Known rows, with every step that occurs
mika, gedu, gozef: |  21 |  15 |  -7 |  22 |  19 | -21 |  13 |  -4 |  -1 | -33 |  -4 |  18 |  28 | -17 |  -3 | -12 | -10 | -42 |  -4 |   9 | -20 |   7 |  12 |  -9 |  -4 |
mika, gedu: |  13 |   0 |   8 |  12 |   9 | -12 |   4 | -14 |  -6 | -11 |   3 |  13 |  14 | -10 |   2 |  -9 | -16 | -36 | -24 |   9 | -26 |  10 |  16 |  -7 | -11 |
vome, gedu, manedev, gozef: | -11 |  21 |   1 |   1 | -39 |  10 | -15 | -37 | -18 | -38 | -17 |  31 |   4 |  -9 |  -2 | -13 |  -3 | -30 |  12 |   2 |  15 |   5 |  32 | -30 | -13 |
gozef, manedev, gedu, situn: | -23 |  10 |  18 |  10 | -23 |  29 |   7 | -15 |  20 |   1 |   1 |  -5 |  16 |   0 |  -1 | -12 |  15 | -67 | -13 |  14 | -11 |   8 |  19 | -32 |   7 |
putu, gedu, mika, situn: | -20 |  41 |   1 |  10 |   0 |  -3 |  12 |  -2 | -30 | -39 |  -9 |  64 |  -9 |   3 |  20 | -25 | -44 | -41 |   8 |   8 |  10 |  18 |  16 |  -1 |  11 |
manedev, gedu, situn: | -17 |  -9 |  18 |  -4 | -34 |  13 | -25 | -20 |   5 | -28 |   5 | -23 |  18 |   5 |  -8 |  -2 |   9 | -39 | -16 |  34 | -12 |  15 |   9 | -20 |  -1 |
gozef, situn, mika, gedu, manedev: |   8 |  20 |   0 |  31 |  12 | -34 |  -2 | -25 | -23 |   2 | -11 |  22 |  12 | -35 |  -4 | -20 | -14 |  16 | -29 | -28 | -16 |   8 |  57 | -12 |  17 |
situn, gedu, mika: |  -1 |  -2 |   3 |  17 |  -1 | -20 |  38 |  -6 | -19 | -39 |  30 |   0 |  -1 |  -6 | -17 | -21 |   4 | -16 | -15 | -18 |  14 | -17 |  15 |  16 |  11 |
manedev, gedu, gozef, situn, mika: | -23 |   7 | -15 |  11 |  -6 | -26 |   2 | -26 | -17 | -16 | -18 |   3 |  33 | -24 | -24 |  -4 |  24 | -23 |  -6 |   8 |  -6 |  17 |  22 | -35 |  16 |
gozef, situn, gedu: |  -8 |   6 |   9 |   9 |  -4 | -18 |  -3 | -11 | -38 |   2 |  29 |   6 |  -2 |  -9 | -14 | -14 |   1 |  17 |  -3 | -30 |  15 |   5 |  34 |  21 |  28 |
gozef, manedev: | -14 |  22 |  13 |  18 |  -4 |  22 |  27 |   5 |   7 |  17 |  -5 |  21 |   6 |  -5 |  -3 | -10 |   8 | -54 |  -6 |  -8 |   0 |  -3 |  21 | -16 |   7 |
vome, gedu, manedev, gozef, situn, mika: | -15 |  24 |  -3 |  14 | -31 |  -6 | -15 | -43 | -29 | -25 | -18 |  32 |   4 | -24 |  -7 | -18 |   2 | -11 |   2 | -15 |  14 |   8 |  56 | -36 |   4 |
putu, gedu, situn: |  -4 |  23 |  23 |  -2 | -16 |  29 | -26 |   9 |  -2 | -40 |  14 |  25 |  -5 |  13 |  16 | -11 | -26 | -37 |   5 |  16 |  10 |  18 |   5 |  18 |   5 |
situn, mika, gedu, putu: |  27 |   6 |  -6 |  30 |  31 | -35 |  14 |  -7 |   3 | -21 |   6 |  -5 |  26 | -36 |  -9 | -17 |   2 | -27 | -44 | -12 | -27 |   7 |  38 | -10 | -19 |
manedev, gedu, gozef, situn: | -24 |   8 | -11 |   5 |  -9 | -20 |  -7 | -23 | -20 | -14 | -21 |  10 |  33 | -13 | -17 |  -1 |  15 | -25 |  12 |  15 |  -2 |  20 |  11 | -27 |  15 |
gozef, gedu, situn, mika: |  21 |  20 |  16 |  13 |  -7 |  -8 | -16 |   6 |  19 | -24 |  23 |   5 |  -4 | -25 |   1 | -10 | -16 | -28 | -23 |  -4 | -25 |  13 |  66 |  16 |  23 |
vome, gedu, manedev: |   5 |  32 |  -3 |  -6 | -19 |   5 | -19 | -31 | -16 | -39 | -16 |  48 |   7 | -11 |  14 | -17 | -13 | -27 |  19 |   7 |  11 |  -2 |  26 | -18 | -14 |
gedu, situn, mika: |   7 |   9 |  22 |  25 | -20 |  10 | -15 |  15 |  10 | -33 |  19 | -32 |   7 | -15 |  -8 | -11 |   9 | -21 | -31 |   1 | -10 |  -1 |  35 |  -1 |  19 |
vome, gedu: | -11 |  17 |   3 | -11 | -20 |   6 | -22 | -16 | -26 | -25 |   2 |  35 |   4 |  -5 |   5 |  -6 |   3 | -48 |  17 |   9 |   7 |   8 |  20 | -20 |  -6 |
gedu, putu: |  14 |  24 |   2 |  13 |  15 |  -4 |  -5 |  18 |  -5 | -29 |  -5 |   0 |  25 | -15 |   1 |  -3 |  -2 | -20 |   8 |  -3 |   6 |   9 |   9 |  24 | -23 |
gozef, situn: | -15 |  22 |  12 |  14 |  -8 |  -5 | -18 |   1 | -39 |  11 |  -7 |  21 |   5 |  -9 |  -2 |  -2 |  -5 |   5 |   9 | -17 |   5 |  15 |  31 |   8 |  26 |
gozef, gedu: |  10 |  19 |   7 |  -2 |  -3 | -10 |  -3 |  -2 |   3 |  -2 |   4 |  35 |  -5 | -15 |   1 |   0 | -22 | -33 |  -3 |   0 | -15 |  16 |  47 |  16 |  10 |
gedu, manedev: |  13 |  22 |   6 |  10 |  -9 |   4 |   4 | -11 |   1 | -24 | -28 |  22 |   9 |  -6 |   2 | -12 | -20 |  -1 |  -5 |   3 |   5 |  -9 |  12 |   2 | -12 |

Rows
|  -8 |  -1 |  -4 |  -3 |   0 |  -9 |  -8 | -20 |  -2 | -23 | -11 |  -6 |  33 | -11 | -10 |   1 |  12 | -37 |  -3 |  22 |  -9 |  21 |   2 | -12 | -29 | -> manedev, gedu, putu
|  -3 |  35 | -12 |  -1 | -11 |  -2 | -14 |  -8 | -21 | -48 |  -5 |  38 |  20 | -13 |   3 | -10 |   8 | -53 |  39 |   9 |  12 |   4 |  17 | -19 |   2 | -> vome, gedu, gozef
| -13 |  22 |   7 |   4 | -20 |  18 |   3 | -23 |  -7 | -29 | -22 |  42 |  -6 |   9 |  -1 | -13 | -27 | -21 |  -4 |   5 |  19 |  16 |  10 |   1 | -11 | -> putu, gedu, manedev, gozef
|   6 |  16 |   3 |  15 |  13 | -26 |  -6 |  -1 | -35 | -12 |  28 |   1 |  10 | -16 | -10 | -16 |   0 |  21 |  10 | -37 |  18 |  10 |  31 |  37 |  12 | -> gozef, situn, gedu, putu
|  -1 |   0 |   2 |   2 |  -6 | -15 |  17 |  -4 | -24 | -16 |  37 |  -2 | -10 |  -5 | -11 | -29 | -18 |  -9 | -22 |  -7 |  10 |   7 |  29 |   3 |  14 | -> mika, situn, gedu
|  -1 |  12 |   3 |  29 |  11 | -33 |  -3 | -17 | -31 |  10 |   1 |  13 |  10 | -32 |  -9 | -14 |  -3 |   2 | -31 | -25 | -19 |  14 |  54 | -13 |  21 | -> gozef, situn, mika, gedu
|  12 |  10 |   1 |   8 |  -5 | -17 |  20 | -15 | -17 | -24 |  22 |   7 | -10 |  -7 |  -5 | -39 | -33 |   7 | -20 |  -9 |  12 |   2 |  30 |   3 |   9 | -> mika, situn, gedu, manedev
|  29 |  14 |  -1 |  20 |  29 | -20 |  -1 |  -4 |   0 | -28 |   3 |   9 |  29 | -19 |   6 | -12 | -18 | -34 |  -8 |   2 | -23 |  15 |  18 |  12 | -30 | -> mika, gedu, putu
| -30 |  -1 |  -1 |   6 | -17 | -11 |  13 | -28 | -13 | -24 | -21 |  11 |  21 |  -5 | -10 |  -4 |  10 | -46 | -12 |  24 | -12 |   6 |   7 | -31 |   0 | -> manedev, gedu, mika
|  -4 |  37 |  -7 |  24 |   4 | -15 |  -4 |  13 | -27 | -22 | -17 |  23 |  23 | -17 | -10 |  -5 |   3 |  -7 |  32 | -14 |  13 |   8 |  19 |   5 |  31 | -> gedu, gozef, situn
| -14 |  15 |   5 |  23 |   0 | -21 |  -7 |  -4 | -33 |  12 |  -4 |  10 |   7 | -28 | -14 |  -7 |   7 |   9 | -17 | -28 |   1 |  12 |  49 |  -7 |  30 | -> gozef, situn, mika
|  -1 |   2 |   3 |  12 | -21 | -11 |  24 | -21 | -19 | -25 |  22 |  -6 | -12 |  -6 | -19 | -34 | -24 |   4 | -27 | -13 |  15 |   7 |  36 |  -6 |  10 | -> mika, situn, gedu, manedev, gozef
|   4 | -12 |   6 |  12 | -22 |  -6 |  30 | -28 |  -6 | -29 |  21 | -16 |  -5 |  -2 | -31 | -21 |   3 |   8 | -26 | -20 |  22 | -10 |  20 |   9 |  -4 | -> situn, gedu, manedev, gozef
| -34 |  21 |   2 |  19 |  -9 |   5 |  38 | -22 |  -4 |   2 | -17 |  26 |  13 |  -9 |   0 | -24 |   1 | -70 | -12 |   8 |  -8 |   7 |  27 | -49 |  11 | -> gozef, manedev, gedu, mika, situn
|  13 |  -5 |   1 |  23 |  13 | -29 |  18 | -16 |   0 |  -7 |   5 |  -2 |  11 | -31 | -14 | -13 |   1 | -31 | -55 |  -6 | -29 |   3 |  36 | -23 |  -4 | -> situn, mika, gedu
|  21 |   4 |  23 |  21 |  -5 |   2 | -18 |  -2 |   6 | -34 |  20 |  -8 |  14 |  -6 |   7 | -15 | -21 | -38 | -23 |  14 | -29 |  11 |  24 |   3 |  -3 | -> mika, gedu, situn
|  -5 |  33 |  -6 |   1 |   6 |   4 |   3 |   8 |  -8 | -39 |  -9 |  50 |   9 |   2 |   5 |  -8 | -17 | -42 |  22 |  11 |  18 |  16 |  -8 |   9 |   3 | -> putu, gedu, gozef
| -35 |  -1 |  10 |  30 | -32 | -11 |  16 | -16 | -43 |  -8 |  14 | -11 |  -3 |  -9 | -36 |  -9 |  14 |   3 | -10 | -33 |  21 |  10 |  42 |  -2 |  33 | -> manedev, gozef, situn, gedu, mika
| -30 |   5 |   7 |   5 | -12 |  17 |  27 | -24 |  10 |  19 |  -9 |  12 |  16 |  -4 |  -7 |  -8 |  17 | -68 | -13 |  11 |  -7 |   7 |  13 | -41 |  -1 | -> gozef, manedev, gedu
| -16 |  39 |  -6 |   7 | -19 | -11 |  -4 | -15 | -42 | -44 |  -7 |  52 |   2 | -15 |  17 | -26 | -19 | -51 |  22 |   7 |   5 |   7 |  37 | -30 |  11 | -> vome, gedu, mika, situn
| -12 |  30 |   1 |  27 |  -8 | -12 |  23 |   8 | -32 | -31 | -13 |  29 |   1 | -12 |   5 | -22 | -26 | -30 |  -1 |   1 |   1 |   3 |  31 | -12 |  23 | -> gedu, mika, situn
| -11 |  16 |   4 |  23 |   0 | -26 |  14 |  -8 | -43 | -14 |  19 |  16 |  -1 | -11 | -11 | -20 |  -3 |  13 |   3 | -35 |  16 |  -1 |  38 |  21 |  35 | -> gozef, situn, gedu, mika
|  21 |  -1 |   1 |   9 |  17 | -19 |  16 |   2 |  -7 | -36 |  40 | -16 |  12 |  -9 | -17 | -17 |   7 |  -7 |  -6 | -20 |  17 |  -2 |  10 |  36 | -17 | -> situn, gedu, putu
| -18 |  25 |   4 |  15 | -15 |   3 |   1 | -30 | -17 | -17 | -20 |  43 |  -5 |  -6 |  -5 | -18 | -25 |  -2 | -13 | -15 |  18 |  18 |  32 |  -5 |   5 | -> putu, gedu, manedev, gozef, situn, mika
| -17 |   0 |  11 |   9 | -34 |   1 |   4 | -11 |  -6 |  -1 |   1 |   4 |  -9 | -12 | -24 |   6 |  -1 | -35 | -15 |  -6 |  -7 |  25 |  49 |  -5 |  13 | -> manedev, gozef, gedu
| -20 |  16 |   6 |  25 | -31 | -10 |  17 |  -8 | -18 | -15 |  -6 |  16 | -13 | -18 | -16 |  -8 | -19 | -38 | -14 |  -7 |  -8 |  24 |  64 | -13 |  26 | -> manedev, gozef, gedu, mika, situn
|   7 |  30 |   2 |  13 |   2 | -22 |  12 |   0 |  -7 | -23 |  -8 |  48 |  -4 | -19 |   8 |  -8 | -27 | -38 |   2 |  -4 | -17 |   7 |  50 |  12 |  19 | -> gozef, gedu, mika
| -19 |  28 |   7 |   9 | -19 |  12 |  -6 | -27 | -22 | -21 | -22 |  49 |  -7 |   4 |   2 | -14 | -32 |  -5 |   4 |  -5 |  23 |  23 |  23 |   5 |   3 | -> putu, gedu, manedev, gozef, situn
|   0 |  21 |  11 |   6 | -28 |   9 | -35 | -10 |  -9 | -46 |  20 |   5 |   6 | -16 |   6 | -17 |   8 | -45 |  -2 |   7 |  -2 |   5 |  42 | -23 |   6 | -> vome, gedu, situn, mika
|   6 |  31 |  -7 |  -4 |   0 |  -3 | -26 |  -7 | -21 | -42 |   2 |  31 |  21 | -16 |  12 | -11 |   1 | -44 |  32 |   1 |   9 |  12 |  21 |  -3 | -25 | -> vome, gedu, putu
| -16 | -14 |  13 |   5 | -29 |   0 | -16 | -22 |  11 | -24 |   9 | -33 |  20 |  -9 | -15 |  -5 |  20 | -37 | -39 |  25 | -20 |  13 |  23 | -32 |   3 | -> manedev, gedu, situn, mika
| -14 |  32 |  -3 |   6 | -17 |  -4 |  -4 | -14 | -34 | -44 | -10 |  51 |   7 | -10 |  14 | -15 |  -2 | -54 |  25 |   5 |   8 |  -1 |  28 | -22 |   4 | -> vome, gedu, mika
